Known rows, with every step that occurs
U-K-H-F-V: [ 11 -16  15  10  -3 -10  19  -2  22   0  21  -9  21  -9  -9 -12  11   0
   6 -24 -16  11 -21  -4   4  -8 -19  18 -20   9  -5]
U-K: [  8 -17  17   4   7   5  14   1  15  -2  18 -21  23  -3   0  -3   1   6
   8 -13  -9   7  -9 -14   9 -11  -7  12  -9  -1  -1]
Z-U-K: [ -8 -13  16   3   7  15   8  16   5  -7   3  -5   0 -11 -12  -5  -9  -6
  -3  -7   1  19  -6  -4  18 -25   5  17  11   0   1]
U-K-H-F-V-J-R: [  9 -21  18   9   1  -9  19   2  20   1  25 -16  26  -6  -8  -6   3   5
   8 -33 -16  22 -22   1   6  -2 -24  15 -17   9  -3]
U-K-N-J: [ 13 -21  17   4 -15   2  16  -9  14   9  16 -22  21  -6   9   3  -4  10
   3 -20 -10  18  -4  -8  18  -5   4  23 -15   4  -1]
U-K-H: [ 12 -17  18   3   1   3  18  -2  18   5  25 -12  18  -2   0   2   8  -1
   2 -24 -17   8 -15 -10   2  -3 -18  12 -13   0  -4]
Z-U-K-H-F: [ -7 -13  17   4   1   6  10  10  10  -5   3   2  -2 -14 -19  -9   1 -12
  -9 -11  -4  22 -16   2  14 -21  -4  20   7   5  -4]
F-V-M-N-K-U: [ -5 -19  11  14 -15   6  11  16  11  -5  19   6 -14 -14   9 -10 -10  24
   0 -31   2  18  13  12  20  -5  -5 -10  -3  26   8]
Z-R-J: [ 27  -8  16  -6 -14   9 -16  27  -4   2  17   2   6   5   2   8 -16   9
   5  -9   7  30  -6   2   7  -4   1   4   2   9   4]
M-N: [ -9  -8   3  -8   1  11  16  -3  16 -12  13   3  -3 -10   5  -4  -9  -7
   5 -13   1  12  -4  -3  23   5   9 -14  -2  23  10]
M-V-F: [ 11  -1   8  10  -8  -1  12  17  21 -10  13   7   9 -33   1 -13  -2   2
  14  -3   2 -14  10   1  19  23   1  10 -10  36   5]
Z-U-K-H-F-V-M: [ -6 -15  19  10  -4   3   8  14   9  -6   6   3  -5 -17 -17 -12   0  -8
 -12 -20  -8  24  -9  10  13 -22  -9  15   6  11  -6]
H-F-V: [  2  -8   3  11  -9 -15   7  -1  15 -11  -2   6  11 -20 -15 -34   7   5
   9   3  16   1 -13   9  11  -6  -1  19 -17  26  -4]
V-F-H-K-N: [  4 -15   5  -5 -19  -9   6   6   8  -5   7  -6  -8  -9  -2 -24   6 -34
  13 -12  14   3 -13   0   1   9  -6  11 -12  39 -26]
N-M-V: [  5  -1  20  -2   1   1  -1 -17  19  -7  11   0   4 -25   7  -5   2  16
  -7 -15  -7  -7   6  -8  28  15  -2   3   2  22 -10]
F-H: [ -7  -3   3 -21  -7   5  11   3  -3   1   8  -4   1  -1  -1 -16   7 -25
   8 -20   8  -9 -16  -2   6  21 -12   1 -10  15  -9]
N-M-V-F-H-K-U: [ -2   0  18  -1  -8  -8  -4 -11  22  -9  12   0  -6 -26   2 -15   3  11
  -3 -22  -1  -2   1  -5  27  13  -8   2   3  33 -22]
J-R: [ -7 -14   6 -11   6  15  17   7   8  -8  16 -13  16   6  -2  -5 -20   4
   4 -15  14  14  -5  -2  19   9 -11  11  -6  17  -6]
F-V-J-R: [  2 -17  11  10   2   6  12  24   3   5  20  -3  12  -9   8   0 -19  21
  21 -26   9  16   5  11  13  12  -7   4 -11  13  10]
R-J: [ 12  -7  13 -14 -20   1 -10   6  11  19  17  -1   8 -13  13  14  -7  14
  -2  -5  16   1   9   5   8  15  13   5   4   6  12]
V-J-R: [  2 -26  20  -7  12  12   2  10   2   8  16 -14  17   1   9  16 -16  20
   7 -18  12  23  -5  11   8  20  -8  -6   9   8   5]
F-H-K: [-12  -2   2 -17  -2   1  12   7   8  -7  15  -4  -8   0  -4 -17   5 -20
  12 -19  12  -7 -30  -6   5   4 -16   7  -7  12 -21]
Z-U: [-11  -9  11  -2   2  19   3  14   0  -4  -5  11 -13 -13 -10  -5  -9  -8
  -8   4  17  11   0   3  16 -14  11  13  16   6   0]
V-F-H-K-N-J-R: [  0 -17   8 -10 -27 -11   7   4   7  -4   9 -13   1  -6   0 -25  -1 -27
  15 -20  15  10 -12   4  10  14  -8  11  -9  41 -22]
H-F-V-J-R: [  0 -15   8  10  -3 -15   6   4  13  -8   3  -1  16 -17 -13 -24  -2  14
  12  -7  15  14 -14  16  12   1  -6  13 -11  26  -1]
V-M-N-J-R: [ -6 -20  24 -14 -20   8  -2  -9  12  -7  16 -10   2  -8  14   0  -6  11
 -19 -27  -3  19  10  20  20  16  -9 -27  16  34   1]
L-N: [ -9 -11   8 -10   9  16  37 -22   6  -8   1  -6  -5  -4  -5   0  -6  -1
   0  16   5  -3   2   5   6  11   0   9 -16  28   1]
L-N-J-R: [-15 -14  16 -19  -9  10  36 -28   6  -5   2 -17  11   0   0   0 -17  12
   4   3   8   7   5  11  20  20   0  10 -10  31  11]
F-H-K-N-L: [ -8   1   0 -16 -20   2  14   1   8  -1  14  -1 -14  -4   1 -14   7 -23
  10 -22  12   2 -23  -7  12   4  -9   5 -13  16 -25]

Rows
[-11  -4  15 -12   1   2  32 -31  10 -15   1 -10  -6 -17  -4  -9  -1  -8
   0  -4 -10  -5   5   3  21  25  -6   5 -16  49  -9]
L-N-M-V-F-H
[ -4 -16  20 -17 -24   4   4  -9   8   6   8 -15  27   0  11  -4 -16  22
   6 -16  17   9   2   6  25  18   0   6   6  12  12]
N-J-R
[ -3 -25   7  -3  -5   7  26   0  22 -11  18   1 -13  -4   8  -3  -3  -3
   6 -26  -5  22 -17  -8  26  -1   6  -9   3  20  18]
M-N-K-H
[ 14 -15  16  10  -1   2  18 -10  20   0  20 -19  14 -14   5   3  -2   8
  -3 -26 -21  17  -3 -15  24  -6  -1  22 -18  12 -13]
U-K-N-M-V
[ -4 -11   7  -6 -17  -8   1   8   9  -4   8  -2  -8  -8  -5 -27   5 -20
  12 -11  20   1 -11   0   1   7 -10   3  -5  34 -23]
V-F-H-K-U
[ -6  -7  17  -6   4   4  30 -33  14 -15   2  -8  -4 -19  -3  -5  -3   2
  -3   4  -8  -3  10   3  21  20  -1   7 -13  47  -7]
L-N-M-V-F
[-19   0   0 -15  -5   3  10   8   9  -1  15   1 -15   0  -6 -16   0  -5
   5 -20  19  -1 -26  -4   7   0 -18   4  -4   8 -21]
F-H-K-U
[ -2  -6  10   8 -25 -15   1  -8  17 -15   2   6   4 -25  -9 -32  13   5
   0  -9   8  10  -2  17  17  -5  -4  -8  -9  38  -5]
H-F-V-M-N-L
[ -2 -32  11   7  -7  10  12   7  14   2   7  -2 -14   1   5  -5  -6  39
   0  -9  23  18  -8 -12  20 -18   8  10  11  -2  12]
N-K-U
[  4 -12   8   4 -16 -10  11  -7  20  -1  14  17  -5 -17  -7 -16  15  -8
 -10 -21  -4   8 -15  17   2  11 -19   2 -13  31  -8]
K-H-F-V-M-N
[ -2   5   3   5 -12  -4  15  21  22  -9  16   9  -2 -31  -3 -19  -3   1
  15 -15   5 -11  -1   2  20  21  -9   9 -11  35  -4]
M-V-F-H-K-U
[ -2 -19  25 -12 -21   6  -6 -12  12  -4  14  -4  -2 -12  16   0   1  11
 -19 -22  -3  13  11  19  15  14  -4 -28  17  31   2]
V-M-N-J
[ -5 -25   7  -3  -1   8  23   2  19 -17  13  -4  -8  -4   8  -7  -8   2
  11 -19   0  21 -12 -11  31  -8  14  -9   5  19  21]
M-N-K
[ -5 -16  17   6   1  13   9   5   5  -3   2  -6  -7 -13  -8  -1 -10  -8
 -12 -14  -4  29  -3  -5  25 -25   9  23   7   6 -11]
Z-U-K-N-M
[  8 -10   6   6 -14 -10  12  -6  18   4  11  18   1 -15 -10 -18  16  -6
  -3 -13   4   1 -18  10  -1   9 -16  15 -19  21  -8]
K-H-F-V
[-11  -9  19 -10  13   9  33 -29  12 -13   7 -14   1 -14  -1   6 -13  14
  -3  -5 -10   7   6   6  25  24  -7   3  -9  39  -2]
L-N-M-V-J-R
[ -6  -3   6 -11  -5  -2  12   3  11  -1  18  -4 -13 -10   3  -7   2 -12
   7 -31   1   4 -25  -2  15  14 -13   9  -8  19 -25]
F-H-K-N-M-V-J
[ -1 -12  15   6 -21   2   6   8   9  -3  18   3  -1 -17  13 -11  -7  14
   3 -29  -1   9  17  17  18   7  -4 -11  -5  29   9]
F-V-M-N-J
[ -1 -11  11   9 -11   6   9  13   9  -7  19   6  -6 -16   9 -11  -6   8
   2 -27  -2   9  15  14  14   4  -7 -11  -9  30   3]
F-V-M-N
[  7 -12   8  -2 -10  -7   8 -14  19   4   8  14   1 -11 -11 -13  19 -10
 -10  -6   5   0 -23   8  -4  11 -15  12 -11  19 -12]
K-H-F
[  6   2   4   1 -11  -3  15  19  16 -10  13   4   8 -31  -1 -20   1 -12
  17 -14  -1 -17   3   1  20  31  -6   7 -14  39   2]
M-V-F-H
[  2 -13   1   7   0   7  14   2  23  -3  18   3 -18  -6   2   0  -5   5
   1   1  17  10 -20  -8   7 -18   3  27  -8  10 -27]
H-K-N
[ 13 -13  14   6 -19   7  17  -8  14   6  18 -16  14  -9   8   3   4   2
   5 -19  -9  19   1 -16  18 -11   2   9 -19   5  -8]
U-K-N-L
[ -7 -12  15  10  -1   3  13  15   9  -5   5   4  -2 -16 -19 -12  -3 -10
  -3 -16  -5  22 -12   4  16 -23  -4  22   2   7  -2]
Z-U-K-H-F-V
[ 10  -9   7   1 -18   0  11 -14  11   3   8   0 -10 -22   9  -5  -1 -11
  -9 -22  -5   9   3  -3  26  19   5  18 -18  37 -24]
K-N-M-V-F-H
[  5 -16   9   4 -10 -10  13  -1  16   5  15  11   6 -12  -9 -11   8  -1
   0 -21   4  12 -20  15   1  15 -21  12 -15  22  -6]
K-H-F-V-J-R
[  8 -13  11   5 -17 -10   7  -6  18   3  13  16  -2 -16  -8 -17  18  -4
 -11 -16   1   3 -15  16  -4  11 -21   9 -13  26 -12]
K-H-F-V-M
[-13 -23   5   0  -4  11  21   3  20 -11  13   1 -16  -5   6  -4 -14  17
   4 -21   7  27  -8  -8  33 -11  12 -11   8  16  20]
M-N-K-U
[  9 -16  13  13   0   4   6  20   3  10  15   4   7 -14  10   0  -9  21
  20 -18   9   7   7  10   6   9  -1   2  -9   9  13]
F-V-J
[ -3 -25   6  -2  -7  -1  25  -4  24 -15  14   2 -10  -7   1 -11   1  -4
   5 -23  -4  23 -22  -5  27  -4   6  -6   2  25  15]
M-N-K-H-F
[  1 -30  20  -3 -13   1   4  -7  19 -13  14  -3 -14 -10   6  -8  10   4
 -21 -25  -7  22  -7  14  13   2 -10 -21  14  35  -4]
V-M-N-K-H-F
[ 10  -5  15   7   7   8   9  19  17   2  18   6  12 -31   9  11  -7  26
  12 -11  -1  -7   5   7  18  29   0   0   0  13  17]
M-V-J
[ 12 -38  16  10 -15  -8  15   2  20  -4  11  -1 -10  -5  -1 -16  14  13
  -1 -21   4  15 -22   0  11  -9  -8  13   2  17   3]
N-K-H-F-V-M
[  0 -30  21  -4  -9  10   4  -2  14 -13  16  -8 -13  -7  12  -2   2   9
 -17 -23  -4  20   2   9  16   1  -4 -24  17  30   1]
V-M-N-K
[  2 -13   8  -7 -15 -10   3   7   8  -8   7  -6  -4  -8  -4 -27   8 -31
  17 -10  16  -2 -14  -1  -1   9  -9   5  -7  36 -23]
V-F-H-K
[ -3 -11  23 -10 -25  12  -6 -11  12  -7  15   0  -9 -14  15   0   9   2
 -17 -20  -2  13  16  12  16   9  -6 -42  13  33  -4]
V-M-N-L
[  5 -14   9 -10 -19  -7   2   4   0  -2   2  -6   3  -9  -1 -27   9 -34
  14 -11  13  -4  -5   2   0  21  -7   1  -9  38 -14]
V-F-H
[ -2 -11   8  10 -13 -16   4  -3  17 -16   2   4   4 -22 -12 -32   7   4
  -2  -7   6   9  -8  18  13  -4  -5   3 -10  38  -7]
H-F-V-M-N
